Known rows, with every way that one mark hangs from another:
{Q_731 Q_554 Q_556 {Q_786 Q_610}}: [-0.95 -1.97  0.37 -0.15 -0.30  0.83 -0.93  2.14 -0.03  1.44 -0.20  1.76
 -0.05  1.91 -1.42  0.33  1.24  0.28  2.77 -0.27 -0.57 -0.68 -0.67 -1.57
 -0.33 -7.87 -0.20  0.56]
{Q_556 {Q_554 {Q_388 {Q_786 {Q_610 Q_787}}} Q_938} Q_731}: [ 2.99  0.72  0.34  1.01 -0.10 -0.56 -1.75 -0.54 -0.23 -0.46 -0.34 -0.53
  0.95 -0.14  0.89  0.00  0.46 -0.64  0.11 -0.85  2.90  0.44 -1.61  1.13
 -0.05  7.64  0.24 -1.67]
{Q_610 {Q_786 Q_388 Q_731} Q_787}: [-2.18  4.86  0.69  1.09 -0.21 -0.48  2.88  0.30  0.74  0.97 -0.86  0.17
 -0.69 -0.81  0.91 -0.29 -0.46  1.59 -3.09  0.97 -1.25  0.63  0.64 -0.04
  0.26  6.20 -0.77  3.11]
{Q_731 Q_556 {Q_786 {Q_388 {Q_554 Q_938}} {Q_610 Q_787}}}: [ 0.90  0.07  3.48 -0.22 -0.45  0.55  0.75  0.84 -1.40  1.46 -1.27  1.93
 -0.58  0.76 -1.35 -0.34  1.35  0.52 -1.99 -1.40  0.86  1.12 -1.06  0.46
 -0.49 -7.64  1.20 -1.49]
{Q_731 Q_554 Q_786}: [-2.07 -1.76 -1.22 -0.12  0.30  0.54  0.41  0.93 -1.34  1.37 -0.16  1.55
  1.03  2.16 -0.75  0.60  0.12 -1.36  3.19  0.53 -1.48 -0.30  0.15 -2.48
  0.71 -5.35  0.08  0.75]
{Q_731 Q_556 Q_786}: [-1.33 -1.80  0.52  0.24 -0.34 -0.29  0.84  2.82  0.01  2.43  0.49  0.95
  0.97  2.36 -0.78  0.06  1.06  0.56 -0.39 -0.22 -1.62 -0.20  0.93 -2.16
 -0.33 -5.43 -0.13  0.52]
{Q_731 {Q_786 Q_388 {Q_610 Q_787}}}: [-1.52 -0.10  0.44 -0.14  0.65  0.41 -0.59  0.81 -0.64  1.84 -0.71  1.33
 -0.27  0.82 -0.87 -0.53  0.04  0.76 -1.35  1.31  0.43  1.76 -0.81  0.00
 -0.04 -4.94  1.31  1.37]
{Q_556 {Q_554 {Q_731 {Q_786 Q_388 Q_610}}}}: [ 0.16 -2.75 -0.93  0.18 -0.34  0.04 -2.99 -2.29  0.96  0.26  0.83  1.34
  0.69  0.36 -1.86  0.02 -0.47 -0.59  1.47 -0.11 -0.59  1.05 -0.52 -2.59
  0.69 -0.96  1.44  0.95]
{Q_554 Q_731}: [ 0.31 -2.14 -1.83  0.34  0.11 -0.61  1.46 -0.09  0.50 -0.86  3.09 -0.79
  1.01 -0.14  0.01 -0.08 -0.60 -0.81  1.09  0.20 -2.10 -0.84 -0.26 -1.37
 -0.16  0.82  0.48  0.44]
{Q_731 {Q_554 {Q_388 {Q_786 Q_610}} Q_938} Q_556}: [ 3.51 -1.08  1.08  1.03 -0.11 -0.47  0.96  1.52 -0.89 -1.54  0.01 -0.64
  0.68 -0.22 -0.24  0.32  0.98 -0.38  2.36 -1.45  0.36 -1.47 -0.20  1.34
 -1.41 -2.89 -0.86 -1.40]
{Q_786 Q_388 Q_610 Q_731}: [ 0.96  0.37 -1.81  0.54  0.52  0.43 -3.12  0.33  0.59 -0.03  0.26 -0.70
 -1.09 -2.00  0.42 -0.58 -0.37  2.60 -0.64  0.80  1.71  0.89 -1.30 -1.71
 -0.13  1.59  0.62 -0.78]
{Q_787 Q_610}: [-1.50 -1.14 -1.71 -0.67  0.40  0.52  0.46  1.49  1.14  0.72  0.17 -0.86
 -0.67 -0.10  0.78 -0.28 -0.37  0.56 -0.31 -0.02  0.97  0.23  0.16  1.32
  0.31  1.20  1.38  3.02]
{Q_786 {Q_388 {Q_554 {Q_556 Q_731}}} Q_610}: [ 2.78  0.18  1.08 -0.13 -0.31  1.10 -3.03 -1.96  0.49  0.89 -0.40 -2.28
 -1.47 -1.66 -1.36  0.23  0.34  1.97 -1.85 -0.77  2.74  1.58 -1.12  1.82
  0.38 -1.24  0.24 -1.00]
{Q_786 {Q_388 {Q_554 Q_556}} {Q_610 Q_787} Q_731}: [ 1.18  2.24  1.51 -0.45 -0.59  0.62 -2.83 -2.28 -0.93  0.27 -1.49 -1.75
 -2.15 -1.98  0.00 -0.30 -0.52  2.27 -1.47 -0.11  1.87  0.88 -0.09  0.82
  0.55  1.09  0.60 -1.33]
{Q_388 {Q_786 {Q_610 Q_787} {Q_731 Q_554}}}: [-0.77  1.48 -0.33  0.32  0.02  0.23 -2.85  0.50  0.55 -0.48  0.58 -0.41
 -0.61 -0.92  1.52 -0.27 -0.99  0.48  1.28  1.34  0.48 -1.10 -0.66 -0.17
 -0.67  1.80 -1.08  0.29]
{Q_786 Q_731}: [-0.68 -0.20 -2.51  0.38 -0.03 -0.41 -0.48  1.51 -0.52  0.31  1.24 -0.59
  0.39 -0.14  1.58 -0.07 -0.49  0.80  0.63  0.53 -0.48 -0.61  0.03 -3.17
  0.37  3.66 -0.04 -0.68]
{Q_787 {Q_610 Q_786}}: [-2.60  0.43 -1.36 -0.72  0.34  0.56  1.98  1.11  2.55  0.83 -0.50  0.37
 -0.91 -0.08  0.81 -0.10 -0.19  0.35 -1.62 -0.03  0.11  0.50  0.98  1.62
  0.64  3.43  0.16  4.28]
{Q_554 {Q_388 {Q_786 {Q_610 Q_787}}} Q_556 Q_731 Q_938}: [ 3.20 -1.88  0.85 -0.41  0.36 -1.56 -0.04 -3.26 -0.05 -3.97  0.75 -2.51
  1.02 -0.95 -0.20 -0.08 -0.30 -1.72  0.33 -0.19 -0.11 -1.15  1.78  3.31
 -1.18  2.61 -0.01 -3.30]
{Q_556 {Q_554 Q_388 Q_938} {Q_731 {Q_786 {Q_610 Q_787}}}}: [ 1.75 -0.43 -0.16  0.11  0.27 -0.34 -1.29 -0.26 -1.44  0.43 -1.19  1.33
  1.17  1.59  0.14  0.05  1.14 -1.19  0.87 -0.93  2.54  1.16 -1.78 -0.92
  0.60  4.50  1.23 -2.04]
{Q_388 Q_554 {Q_786 Q_610}}: [ 1.70 -0.46  1.00 -0.76 -0.43  0.96 -2.86 -0.88 -0.02  0.24  0.86 -0.55
 -0.46 -0.70  0.35  0.09 -0.63 -0.55 -1.18 -0.81  1.28  0.74 -0.83  1.85
  0.04 -4.45 -1.08 -1.43]
{Q_610 {Q_786 {Q_731 {Q_554 Q_388} Q_556}}}: [-0.34  1.79 -0.76  0.92 -0.29 -0.44  1.93  0.91  0.87  0.14 -0.54 -0.36
  0.20  0.23  0.57  0.39  0.41  0.81  0.42 -0.37 -1.94 -1.10  1.71 -1.69
  0.29  3.46 -2.44  1.26]
{Q_388 {Q_786 Q_610 {Q_731 Q_556}}}: [ 0.20 -0.18 -0.48  0.46 -0.29 -0.05 -3.85  1.46  2.15  0.01  1.48 -0.67
 -0.27 -1.00  1.20 -0.41 -0.14  1.84 -0.52  0.70  0.56 -0.96 -0.12 -0.96
 -1.18  1.01 -1.37 -1.05]
{Q_786 Q_610}: [-0.10 -1.44 -1.46 -0.33  0.09  0.57 -0.41  2.03  0.23  0.56  1.17 -0.21
 -0.65 -0.19  0.16 -0.19 -0.03  0.62  0.28  0.16  1.40  0.78 -2.11  0.05
 -0.23 -2.05  0.58  1.10]
{Q_610 Q_786 Q_787}: [-3.09  3.61  0.92  0.28 -0.52 -0.41  5.10  1.87  0.67  1.43 -0.16  0.42
 -0.31  0.57  0.88 -0.09 -0.17 -0.21 -2.56  0.42 -1.44  0.46  0.36  1.41
  0.24  3.42 -0.84  4.87]

Rows:
[ 1.77  0.20  1.78 -0.77 -0.44  0.44 -1.66 -2.69 -0.11 -1.12  1.74 -0.74
 -0.32 -1.12  0.36 -0.32 -1.01 -1.34 -0.68 -0.50  0.00 -0.21 -0.49  2.21
 -0.28 -2.45 -0.62 -1.18] : {Q_388 {Q_554 Q_731} {Q_786 {Q_610 Q_787}}}
[-2.68 -1.02  0.44 -1.22 -0.19  0.75 -1.29 -0.01 -0.64  1.06 -1.43  0.49
 -0.53  1.71 -1.40  0.55  0.17 -0.50  2.86  0.92 -0.24 -0.24  0.37  0.15
  0.52 -5.00  0.37  1.27] : {Q_731 {Q_554 Q_556} {Q_786 {Q_610 Q_787}}}
[ 0.26  1.28 -0.38  0.65 -0.66 -0.93  1.93  0.37  0.88 -0.24 -0.64  0.85
  0.52  0.24  0.62  0.32  0.64  0.20 -0.56 -1.33 -0.91 -0.22  1.01 -1.77
  0.41  5.85 -1.35 -0.14] : {Q_610 {Q_786 {Q_731 {Q_556 {Q_554 Q_388 Q_938}}}}}
[-1.43  4.24  0.96  0.87 -0.56 -0.71  3.92  1.25 -0.13  0.38 -1.31 -0.52
 -0.38  0.32  1.22  0.05  0.29  0.73 -0.27  0.15 -2.09 -1.19  1.83  0.04
  0.20  4.68 -2.01  2.88] : {Q_610 {Q_786 {Q_731 {Q_554 Q_388} Q_556}} Q_787}
[-0.66 -3.30 -1.99 -0.66  0.68  0.01 -0.50 -0.67  0.56 -0.48  2.38  1.13
  0.94  0.98 -0.67 -0.29 -0.25 -1.17  1.37  0.65 -1.53 -0.20 -0.45 -2.26
  0.06 -3.40  0.76 -0.85] : {Q_554 {Q_731 {Q_786 Q_610}}}
[-1.42  0.87 -2.23 -0.51  0.74  0.28  0.78  0.12  1.32 -0.40 -1.48 -0.57
 -0.66 -0.29  1.40  0.01 -0.35  0.43  0.37  0.16 -0.14 -0.30  2.01  0.44
  0.99  4.83 -0.56  2.74] : {Q_787 {Q_610 {Q_786 {Q_731 {Q_554 Q_388}}}}}
[ 0.69  2.26  0.93  1.13 -0.27 -0.02 -1.34  1.42  0.55  0.74 -0.31 -0.87
 -1.69 -1.78  0.39 -0.92  0.22  3.53 -1.50  0.51  1.28  0.15 -1.07 -0.31
 -0.91  1.68  0.63  0.76] : {Q_786 Q_388 {Q_610 Q_787} {Q_731 Q_556}}
[-1.54  1.10 -0.93 -0.31  0.25  0.62  0.76 -1.15  2.24 -0.76 -1.97  0.11
 -1.27 -1.46  0.24  0.33 -0.03  0.84 -0.61 -0.41  0.53 -0.33  1.40  1.01
  0.61  5.84  0.46  1.52] : {Q_787 {Q_610 {Q_786 Q_388 {Q_731 {Q_554 Q_556 Q_938}}}}}
[-0.63  0.19  2.16  0.63 -0.17  0.71 -0.03  1.42 -0.33  1.75 -1.21  1.24
 -0.69  0.88 -1.94 -0.08  1.05  1.22  1.08  0.22 -0.28  0.00 -0.53 -0.30
 -0.65 -7.76  0.47  1.83] : {Q_731 Q_554 Q_556 {Q_786 Q_388 {Q_610 Q_787}}}
[ 2.73  2.39  2.64  0.22 -0.64  0.43 -0.16 -0.35 -1.54 -0.57 -0.94  0.29
 -1.77 -2.00  0.29 -0.67  0.69  1.66 -1.66 -1.69  2.25  0.39 -1.96  0.15
 -0.42  0.23  1.18 -2.91] : {Q_786 {Q_388 {Q_554 Q_938}} {Q_610 Q_787} {Q_731 Q_556}}
[ 2.04  0.35 -1.30  1.37  0.60 -0.13 -1.07  0.92  0.08  0.42  0.84 -2.59
  1.18  0.18  0.78  0.40  0.33  0.21  1.52  0.48  0.53 -1.00  0.11 -0.03
  0.09  3.82 -1.77  0.20] : {Q_556 {Q_731 {Q_554 {Q_388 Q_786}}}}
[-3.24  4.15  0.06  0.33 -0.44 -0.51  3.49  1.46  0.36  0.89 -0.28  0.64
 -0.39  0.15  1.65 -0.20 -0.36  0.38 -1.92  0.62 -1.62 -0.17  0.60 -0.54
  0.57  6.62 -1.05  2.98] : {Q_610 {Q_786 Q_731} Q_787}
[-3.21  4.13 -0.06  0.53 -0.43 -0.24  3.37  0.84  0.09  0.56 -0.67  0.76
 -0.48  0.15  1.38  0.11 -0.43 -0.07 -0.09  0.59 -1.81 -0.75  0.56 -0.61
  0.65  5.69 -1.36  3.09] : {Q_610 {Q_786 {Q_731 Q_554}} Q_787}
[ 1.33 -0.20  0.87 -0.40 -0.10 -1.00 -2.23 -0.97  0.00 -0.35 -0.99 -4.22
  0.08 -0.22 -0.08  0.04 -0.57  0.84 -0.74  1.18  0.60  0.12  3.04  3.93
 -0.56  0.40 -1.30  1.09] : {Q_554 {Q_388 {Q_786 {Q_610 Q_787}}} Q_556}
[-0.55 -1.72  0.39  0.12  0.05  0.33  0.61 -1.22 -1.23  0.09 -1.55  1.24
  0.76  0.89 -2.15  1.04  0.58 -0.98  1.99 -0.35 -0.48 -0.09  0.34 -0.97
  0.35 -3.84  1.00 -1.70] : {Q_731 {Q_554 Q_556 Q_938} {Q_786 Q_388}}
[-1.94  4.36  1.53  1.07 -0.27 -0.34  4.62  0.87  0.91  1.44 -0.83  0.10
 -0.55 -0.37 -0.06 -0.21 -0.17  0.76 -3.62  0.61 -1.21  1.24  0.36  1.99
  0.11  3.09 -0.41  4.98] : {Q_610 {Q_786 Q_388} Q_787}
[-1.78  0.96 -0.94 -0.06  0.44  0.63  1.70  0.23  2.82  0.84 -0.95 -0.13
 -1.10 -0.96  0.20 -0.15 -0.21  1.21 -2.63  0.11  0.24  1.09  1.08  2.02
  0.49  2.99  0.45  4.45] : {Q_787 {Q_610 {Q_786 Q_388}}}
[ 1.77  1.53  1.57 -0.83 -0.44  0.49 -1.32 -1.21 -1.71 -1.60  0.16  0.95
 -0.56 -1.19  1.73 -0.21 -0.48 -1.34 -0.85 -1.26  1.90 -0.21 -1.48  0.93
 -0.17  0.74 -0.04 -4.80] : {Q_388 {Q_554 Q_938} {Q_786 {Q_610 Q_787} Q_731}}
[-0.27 -2.32 -0.65 -0.54  0.34 -0.21 -0.72 -0.92 -1.91  0.67 -1.75 -1.38
  1.21  2.26 -1.47  0.95  0.16 -0.77  3.08  0.68 -1.63 -0.36  3.13 -0.58
  0.89 -4.58 -0.83  0.11] : {Q_731 {Q_554 Q_388 Q_556} Q_786}
[-0.96  4.53  2.66  0.48 -0.66  0.13  4.31 -0.46 -0.22  1.56 -1.13  0.20
 -0.78 -0.51 -0.07  0.00 -0.24  0.40 -3.89 -0.39 -0.93  1.47  0.55  2.45
  0.75  1.16 -0.59  3.63] : {Q_610 {Q_786 {Q_388 Q_554}} Q_787}
[-0.90 -1.15 -0.58  0.63  0.62  0.58 -0.13  0.00 -1.06  1.51 -0.72  1.03
  0.76  1.10 -1.65  0.49  0.01 -0.23  1.83  0.77 -1.23  0.39  0.26 -2.06
  0.51 -6.03  0.36  1.05] : {Q_731 Q_554 {Q_786 Q_388}}
[-0.19 -0.25 -1.45  0.06  0.21  0.05 -4.05  0.80  1.58 -0.29  1.52 -0.38
 -0.17 -1.01  1.55 -0.36 -0.86  0.95 -0.15  1.20  0.81 -0.46 -0.59 -0.72
 -0.58  2.03 -1.17 -1.07] : {Q_388 {Q_786 Q_610 Q_731}}
[ 0.20 -0.52 -0.82 -0.02 -0.13  0.24 -3.65 -0.53  0.93 -1.50  0.49 -0.23
 -0.27 -1.17  0.83  0.31 -0.44  0.16  1.73  0.46  1.09 -1.41 -0.53 -0.25
 -0.63  2.03 -0.90 -2.57] : {Q_388 {Q_786 Q_610 {Q_731 {Q_554 Q_556 Q_938}}}}
[ 2.26 -1.27 -1.06  0.64  0.58 -0.45  3.14  0.72 -3.00 -1.61 -0.18 -0.36
  1.29  0.37  0.14  0.59  0.22 -1.94  3.22 -0.98 -0.08 -0.65 -0.48  0.16
  0.07 -0.95  0.36 -0.84] : {Q_731 {Q_554 Q_388 Q_938}}
[-0.70 -1.57 -0.69 -0.21  0.81  0.56 -1.54  0.61 -0.03  1.59 -0.19  1.28
  0.13  0.78 -1.26 -0.31  0.20  0.73 -0.88  1.03  0.54  1.85 -0.66 -1.06
  0.08 -5.71  0.96  0.38] : {Q_731 {Q_786 Q_388 Q_610}}
[-0.74  0.67  0.48  0.17 -0.09  0.06 -1.40  1.36  0.85  0.35  1.07 -0.49
 -0.40 -0.51  0.84 -0.54 -0.66  0.37 -1.24  1.17  0.84  0.19 -0.68  2.14
 -0.98 -0.47 -0.47  1.92] : {Q_388 {Q_786 {Q_610 Q_787}}}
[ 0.51 -1.14  0.84 -1.40 -0.23  0.56  0.30 -1.95 -1.80 -0.04  1.13  0.57
  0.16  0.81 -0.48 -0.10 -0.38 -1.82  0.22 -0.93 -0.86  0.38 -0.64 -0.51
  0.86 -4.98  0.66 -1.45] : {Q_388 {Q_554 {Q_731 {Q_786 {Q_610 Q_787}}}}}
[ 2.85  0.05  0.49  0.12  0.76 -0.95  1.59  0.69 -1.91 -2.04 -0.01 -0.64
  0.98 -0.37  1.11 -0.45  0.00 -1.32 -0.56 -0.08  1.50  0.28 -0.38  2.89
 -1.06  0.35  0.25 -1.65] : {Q_554 {Q_388 {Q_786 {Q_610 Q_787}}} Q_938}
[ 1.80 -0.04  1.29 -0.77 -0.94 -0.10 -2.14 -2.72 -0.78 -1.25  0.06 -0.95
  0.19 -0.96  0.75  0.75 -0.51 -1.18 -0.59 -1.58  0.62 -0.95  0.91  0.27
  0.22  2.08 -0.94 -5.73] : {Q_388 {Q_554 Q_556 Q_938} {Q_786 Q_731}}
[ 0.08 -3.17 -1.29 -0.25  0.66 -0.60  3.02 -0.24 -0.86 -1.81  2.30  2.72
  2.01  1.07 -0.31 -0.02  0.24 -3.00  1.21 -0.71 -1.72 -0.81 -1.22 -2.52
 -0.18 -0.97  1.78 -3.69] : {Q_554 {Q_731 Q_786} Q_938}
[-0.09 -3.96 -0.58 -1.32  0.04 -0.41  0.22 -2.09  0.39 -2.19  1.31  1.29
  0.90  0.68 -1.43  0.37  0.44 -2.07  1.40 -0.66 -0.55 -0.91 -0.32 -0.91
 -0.26 -0.69  1.61 -4.23] : {Q_554 Q_556 {Q_731 {Q_786 Q_610}} Q_938}
[-1.05 -3.63 -0.92 -1.25 -0.11 -0.22 -2.24 -2.09  1.42 -0.48  1.33 -0.76
  0.41  0.90 -1.59  0.27 -0.13 -0.59  1.15  0.70 -1.45 -0.62  1.29 -1.02
  0.14 -2.20  0.33 -1.06] : {Q_554 Q_556 {Q_731 {Q_786 Q_610}}}
[ 1.12 -2.95 -1.01 -0.07  1.00 -0.13  1.31 -1.36 -0.23 -2.02  1.65  2.78
  1.15 -0.20 -1.13 -0.33  0.30 -1.90  0.44 -0.46 -0.26  0.20 -2.06 -1.81
 -0.51 -2.58  2.21 -3.62] : {Q_554 {Q_731 {Q_786 Q_388 Q_610}} Q_938}
[ 1.79 -3.08  0.28 -1.33  0.62 -1.32  1.06 -2.94 -1.61 -2.85 -0.13 -0.82
  1.32  0.84 -1.03  0.00  0.36 -2.21  1.25 -0.30 -0.59 -0.55  1.60  1.27
 -0.35 -0.40  1.14 -3.95] : {Q_554 Q_388 Q_556 {Q_731 {Q_786 {Q_610 Q_787}}} Q_938}
